What can hang from each mark
S: U
V: U Y
P: A
B: J Q S Z
J: E
E: J
Z: B
A: F R W
R: A
F: A U
U: Q R S V
Q: B Y

Every row comes from one small tree of marks. Brackets hold a mark, then the marks that hang from it, in alphabetical order. Every link used is in the known rows. Which tree was each row made from?
Known rows
{B J {S {U {Q Y} R V}} Z}: [-19  24   8  14   4  23 -22 -50  51  40  24  20 -40 -22  -4  13  22  -6
  -2  -2 -34  18 -36 -12  21  20 -36   7 -23  17  22  29  29]
{B J {Q Y} S Z}: [-22   9  11  11   6  22 -26 -49  59  34  15  13 -24 -19 -24  21  19  -8
 -17 -14   2  10 -19   7  31  28 -60  -1   9  25  42  56  19]
{P {A R}}: [-15  -6  34   5  36  17  13  -6  -7  24  32  -2 -31 -13  -2  -3   7 -13
 -23  -1  -7  20 -29 -20   2  -6 -43   1  -8 -25  -3  44   4]
{A {F {U V}} R W}: [-13 -25  39 -10  27  10   1  -6  -4  63  30  -6 -47 -29   9 -10  15 -16
 -36 -23 -20  32 -21 -26 -33  -7 -58  36   1 -38  -2  45 -11]
{Z {B {J E} Q S}}: [-27  14  17   6  35  34  -6 -39  48  29  10   8 -22  -7 -25  -1  16   3
 -18 -18  -7   4 -31  -7  -1  20 -44  -3  -5   8  52  36  25]
{A R}: [-16  -9  36   7  33  22   4  -5  10  31  31  10 -24 -12   4  -6   8   2
  -7  -3 -22  15 -38 -16  -3  -4 -48  14 -13 -26 -10  38 -10]
{A F R W}: [ -7 -21  36  -4  32   7   3  -1 -12  47  20   1 -34 -25   3 -13   6 -18
 -35 -26 -16  17 -24 -24 -32  -3 -57  30  -6 -40   6  43 -13]
{P {A W}}: [-14  -4  38  10  38  16   2   4  -8  24  28 -18 -32 -15 -14  -6   6  -7
 -30 -17  -8  19 -15 -19  -3  -5 -42   0  -8 -12   4  44  10]
{R {A {F {U S}} W}}: [-21 -21  38 -10  43  10   2  10  14  39  17   9 -40 -28   2  -6  16  10
 -30 -21 -23  29 -19 -19  -7  -3 -56  14  -9  -9  -2  34  -3]
{U {R {A W}} V}: [-18  -6  43   9  37  13  -7  22  17  63  30  -2 -46 -21  -4  -7  32  13
  -9  -6 -73  33 -50 -18   1   1 -43  13 -34  12  -8  12  13]
{F {U {Q B} {R A}}}: [-25  -3  32  -1  32  13  -9   0  32  43  39  30 -42 -28   7  -3  27  21
   1   0 -40  42 -40 -15  13  -6 -47  18 -14  12 -19  15  11]
{F A}: [-26   3  30   3  35  37  -1   7  23  24  34   1 -24 -18   7   0  17  34
 -12 -10 -31  16 -21 -11  28  -6 -55  13 -18   8 -21  27  11]
{P {A {F U} R W}}: [-12 -17  35  -7  34   9  12 -11 -17  36  28  -7 -43 -26   0  -6   9 -24
 -43 -17   1  29 -17 -25 -17  -7 -52  17   5 -34   4  49   1]
{Z {B J Q}}: [-24  11  23   4  34  33  -7 -26  37  27  16   4 -19  -5 -20 -12  17  18
 -14 -12 -20  14 -32  -9  -6  14 -65  14  -4   0  41  32  25]
{B J Q S}: [-23  12  22  10  19  29 -12 -29  50  33  23   8 -27 -15 -21   7  19  -3
  -2 -12   3   2 -17  -1  17  22 -47  -4  -2  17  33  49   9]
{S {U {Q B Y} V}}: [-16   5  29  19  16   0 -27   7  19  51  40   9 -40 -11   1  -9   7   9
  -2   4 -57  40 -21 -14  -3  -8 -33  25 -37 -11  -8  23  28]
{Q Y}: [-18  -9  37  12  25  16 -24   8  12  23  23   1 -21  -8  -6  -6  10  22
 -22 -10 -25  22 -22  -2  13  -1 -51  12 -10  -4  -5  38  20]
{V {U S} Y}: [-19  15  36   8  46  27 -16   7  -2 -29  33 -17 -14  -5   3 -20  15  19
  -3  -3 -37  37 -12  -8  16  20 -51 -17   8  -9  -1  35  15]
{J E}: [-19  -1  31   7  40  39   0   3  17  29  16   5 -21  -6  -1   6   2   5
 -13 -17 -14   2 -30 -14   1   1 -27  -4 -17   0 -10  36   8]
{A {F {U Q {V Y}}} R W}: [-15 -16  37 -10  18   6  -6  -5  -8  65  33   0 -47 -31   7 -13  18 -17
 -33 -21 -28  35 -21 -31 -33   7 -57  32  -3 -37   0  43 -10]
{F U}: [-26  -4  37   0  30  34  -3 -10  23  24  34  -3 -29 -14   7   1  17  27
  -6  -8 -15  29 -21 -11   6  -8 -47  15   1  -5 -20  39   7]
{E J}: [-14  -4  30  -6  51  24   2  -1  12  21  25   0 -20  -5  -2 -13  11  10
  -6 -15   3  10 -24  -8  10  -6 -28  12 -13  -4 -15  44   8]
{S {U Q}}: [-16  15  29  16  16  12 -11  -4  13  27  34  16 -31  -9   2  -5   2  14
   4   0 -41  27 -24 -19  -6   4 -30  20 -33 -16 -13  22  13]
{S {U Q R {V Y}}}: [-15  22  30  17  12   9 -18   2   8  40  41   7 -40 -12   0 -10  18  12
   9   6 -78  41 -42 -22  -4  16 -27  18 -44  -8 -11   8  28]
{V {U {Q B}} Y}: [-16  18  30  11  26  21 -25   5   3 -20  37  -7 -13 -10   4 -22  19  15
   0   0 -46  35 -14  -9  14  14 -56  -3   1  -6   3  44  17]
{S {U {Q B Y} {R {A F}} V}}: [-13   1  27  10  20 -10 -21  10  18  57  34  24 -49 -23   5 -10  18   6
  -6   6 -75  48 -40 -15  -1  -4 -37  30 -43  -5  -6   8  32]
{V {U {Q {B Z}} S} Y}: [-19  20  28  11  43  15 -26   5   7 -12  39   0 -18 -11   5 -18  14  12
   2   1 -42  44 -12 -12  19  19 -52 -15   2   0   3  29  18]
{B {J E} {S {U Q R}} Z}: [-19  28   2  10  13  35 -10 -57  55  28  15  34 -34 -22  -4  21  13 -17
  -3 -10 -16   3 -42 -15  18  23 -24  -3 -20  19  20  29  22]
{U {Q {B S}} {V Y}}: [-22  12  28  19  22   9 -28  11  19  63  44  -7 -36 -13  -3 -12  22   7
   6   3 -59  31 -18 -21   9   7 -33  -6 -37   5   6  32  22]
{V {U Q {R {A F}} S} Y}: [-18  20  34   2  41  10 -17  12  -4  -9  33  13 -29 -18   8 -21  27  15
  -3   1 -60  49 -31 -18  15  34 -51 -12  -5   1   1  13  16]
{Q {B {J E} S Z} Y}: [-16  -9   9  10  34  20 -31 -24  52  28  13  18 -22 -21 -10   6  10 -10
 -22 -12  -4  11 -22   8  32 -13 -49   3  -4  18  25  47  35]

Which tree is each row?
[-22 -18  38  -8  38   6  -1  11  14  46  20  16 -43 -29   2  -6  16   9
 -28 -20 -26  31 -19 -24  -8   1 -55  14 -12  -7  -2  31  -5] -> {R {A {F {U Q S}} W}}
[-22  11  41  17  44  -6 -34  32  11  91  45  23 -58 -14   0  -9  22  17
  -1   6 -69  53 -42 -27   8  22 -29  -3 -40  21 -14 -23  26] -> {U {Q Y} R S V}
[-14  -7  35  -3  29   4  -3  -2 -16  39  26  -5 -47 -27  -4  -6  14 -11
 -43 -19 -11  36 -15 -22  -9   0 -48  15  -1 -13   5  36  19] -> {P {A {F {U {Q Y} R}} W}}
[-20  24   2   9  11  37 -10 -57  55  26  14  27 -30 -19  -5  22   7 -17
  -5 -12  -6  -1 -30 -15  17  20 -26  -5 -17  14  22  41  18] -> {B {J E} {S {U Q}} Z}
[-18   3  22  18  22  -1 -33  -5  30  47  31  24 -29 -17  -5   0  10   7
  -9  -4 -27  27 -18  -9  19  -1 -43   3 -21  11   8  32  18] -> {U {Q {B S Z} Y}}
[-22   9  21  18  18  13 -10 -38  42  36  23   0 -24 -15 -20  25  13  -2
  -5 -14 -11  18 -17   1  23  20 -41 -11  -3  16  27  50   5] -> {B Q S Z}
[-15 -24  41 -10  41   6   0  -1  -4  69  32  -2 -52 -28   9 -11  12 -16
 -34 -22 -17  38 -19 -28 -32  -4 -54  28   0 -35  -3  34 -11] -> {A {F {U S V}} R W}
[-13  -8  34  -5  37  13   6  -5 -16  31  25 -14 -44 -26  -2  -6  13 -10
 -39 -20  -8  31 -16 -22 -10  -5 -47  13   0 -16   3  39  16] -> {P {A {F {U R}} W}}
[-27   2  37  -1  24  18  -7  -3  27  42  38  28 -42 -25   7   0  28  25
  -2  -2 -40  40 -42 -20   9   6 -45  15 -14  10 -22  16   5] -> {F {U Q {R A}}}
[-23  15  36  15  12  19 -24  15   6  60  42  -9 -34  -7   0 -11  21  18
   2   1 -64  30 -24 -28   0  21 -39  -1 -35  -1  -7  29  15] -> {U Q {V Y}}
[-15  -8  11  12  31  16 -33 -24  50  25  18  13 -22 -21  -9   1  14  -2
 -18  -8  -9  17 -19   9  34 -15 -57   8  -4  15  25  46  34] -> {Q {B J S Z} Y}
[-14   9  22  19  26  -6 -32  -4  29  50  33  36 -37 -24  -5  -1  21   7
  -3  -1 -48  36 -43  -8  23   6 -39   7 -27  23   6   6  27] -> {U {Q {B S Z} Y} R}
[-20  21   3  11   7  33 -17 -56  55  26  14  29 -30 -19  -7  21   7 -17
 -12 -12  -6   1 -28 -12  19  21 -28  -2 -15  14  23  43  23] -> {B {J E} {S {U {Q Y}}} Z}
[-16   5  39   1  58  14  -3  12   6   0  27  10 -35 -17  15 -13  21  17
  -7  -2 -41  41 -31 -10  13   6 -50   0  -1   2  -6  12  10] -> {V {U {R {A F}} S}}
[-14  20  29  16  19   8 -10  -3  13  29  36  25 -36 -14   2  -6   9  14
   9   2 -56  33 -42 -18  -4   9 -27  22 -38  -8 -15   5  19] -> {S {U Q R}}
[-23  13  25  15  34  20  -6 -30  28  25  21  -9 -26  -3 -12  -9  15  18
 -12  -8 -37  22 -28 -13  -5   2 -31   5 -25 -11  33  26  30] -> {Z {B {S {U V}}}}
[-26   5  41  17  39   0 -35  31  13  87  44  12 -51  -6   0  -8  11  17
  -8   3 -48  45 -17 -28   5  16 -33  -7 -33   9 -12   3  17] -> {U {Q Y} S V}
[-24   3  41   7  59  10 -11  29  13  54  35   2 -46 -16  -2 -12  30  17
   1   5 -78  48 -50 -20  15  19 -36 -13 -36  13  -8  -8  23] -> {U {R A} S {V Y}}
[-24   5  39  12  53  22 -16  23   6  50  38 -21 -35  -3  -2 -12  14  18
  -1   0 -50  37 -20 -21   7  13 -34 -16 -27  -2  -8  15  20] -> {U S {V Y}}
[-14 -11  35  -6  25   6   5  -7 -20  46  33 -11 -46 -27  -1  -9  13 -26
 -41 -13 -14  35 -17 -31 -18   3 -50  13  -1 -33   5  49   5] -> {P {A {F {U Q {V Y}}} R W}}
[-14 -13  36  -6  28   5   7  -6 -17  54  33  -7 -50 -27   2  -7  11 -25
 -41 -13  -9  34 -17 -31 -20  -4 -49  16  -2 -31   2  46   1] -> {P {A {F {U Q V}} R W}}
[-20   9  11   0  27  56  -4 -34  42  23   9  14 -19 -14   0  15   8  -2
 -13 -16  -5  -6 -36 -14  15   9 -54   3  -4  12   7  44  14] -> {B {J E} Z}
[-13 -13  35  -7  29   5   9  -9 -17  43  30  -1 -46 -27   1  -7   9 -24
 -41 -15  -2  30 -17 -29 -19  -3 -50  16   1 -32   3  46  -1] -> {P {A {F {U Q}} R W}}
[-14   7  22  18  17   1 -23  -7  23  28  33  22 -29 -13  -1  -4   1   8
  -3   0 -42  35 -23 -11   3  -5 -38  24 -29 -10  -5  25  24] -> {S {U {Q {B Z} Y}}}
[-17  -6  39   0  68   2  -1  23   9  46  23  24 -46 -25  -1  -9  17  10
 -13 -12 -43  37 -44 -20   2   8 -41   0 -25   7  -4 -11   8] -> {U {R {A F W}} S}
[-31   0  37  -6  53  27  -7   6  30  41  46  12 -48 -34   4   1  26  28
 -15 -18 -30  45 -28 -15  22   0 -52  16  -3  20 -31  -2  10] -> {F {A W} {U R S}}
[-20  17  33  16  57  -2 -29  32  14  76  51  16 -51 -16   0 -19  24  10
  14  10 -79  54 -42 -26  11  16 -30 -10 -44  18  -8 -20  30] -> {U {Q B} R S {V Y}}
[-21   4  41   5  51 -10 -15  36  10  98  38  27 -67 -25   4 -11  26   7
  -7  -2 -72  51 -42 -38  -7  20 -34   0 -45  16  -8 -20  10] -> {U Q {R {A F W}} S V}
[-17 -19  37  -5  36  10   3  13   8  35  12   5 -33 -25  -2  -8  15   8
 -30 -22 -30  17 -22 -18  -9  -3 -57  16 -17 -11   5  40  -3] -> {R {A F W}}
[-12 -16  21  12  36  -9 -27  -1  30  26  22  17 -32 -23  -6  -8  13   0
 -19  -5 -32  34 -23   8  21 -20 -40  16 -20   0  15  31  36] -> {Q {B {S {U {R {A F}}}}} Y}
[-18  13  42   9  50   6 -14  18  11  14  36  23 -39 -18   6 -13  20  15
  -3  -3 -46  44 -31 -20   9  16 -47  -4  -7  11  -7   6   3] -> {V {U Q {R {A W}} S}}
[-18  20   6  11  13  36  -8 -58  52  12  18  10 -26 -18  -4  15  12  -4
  -2  -8 -10   5 -25  -8  22  10 -39   4 -12   6  23  45  20] -> {B J {S U} Z}
[-19  10  21  17  29   8 -18  -8  31  47  34  20 -29 -16   0   2   9   7
   3  -4 -27  21 -20 -16  15  -3 -38  -1 -26   9   4  30  10] -> {U {Q {B S Z}}}
[ -9 -15  35  -2  36   6  12  -4 -22  36  24  -8 -39 -23  -3  -8   5 -27
 -42 -17  -3  21 -19 -25 -18  -5 -50  13  -4 -35   9  47   1] -> {P {A F R W}}
[-18  18  30  17   9  12 -18   1   9  37  40  -2 -35  -7   0 -10  10  12
   4   4 -64  35 -24 -23  -7  12 -30  15 -39 -16 -10  25  22] -> {S {U Q {V Y}}}
[-20  11  20  12  31  20 -18  -3  36  47  30  28 -30 -16  -1  -4  10   0
   2  -6 -16   9 -23 -18  10   0 -35  -1 -25  12   7  29  12] -> {U {Q {B {J E} S}}}
[-31   2  38   0  17  19 -25   9  30  70  52   9 -55 -36   4   0  37  28
 -22 -13 -55  50 -28 -19  18   5 -56  30 -13  23 -29  10  18] -> {F {A W} {U {Q Y} R V}}
[-24   0  30  17  48  -7 -39  24  26  90  44  16 -49 -12   1  -5   9   9
  -5   4 -49  50 -17 -22  13   0 -40  -4 -31  15  -4   4  25] -> {U {Q {B Z} Y} S V}
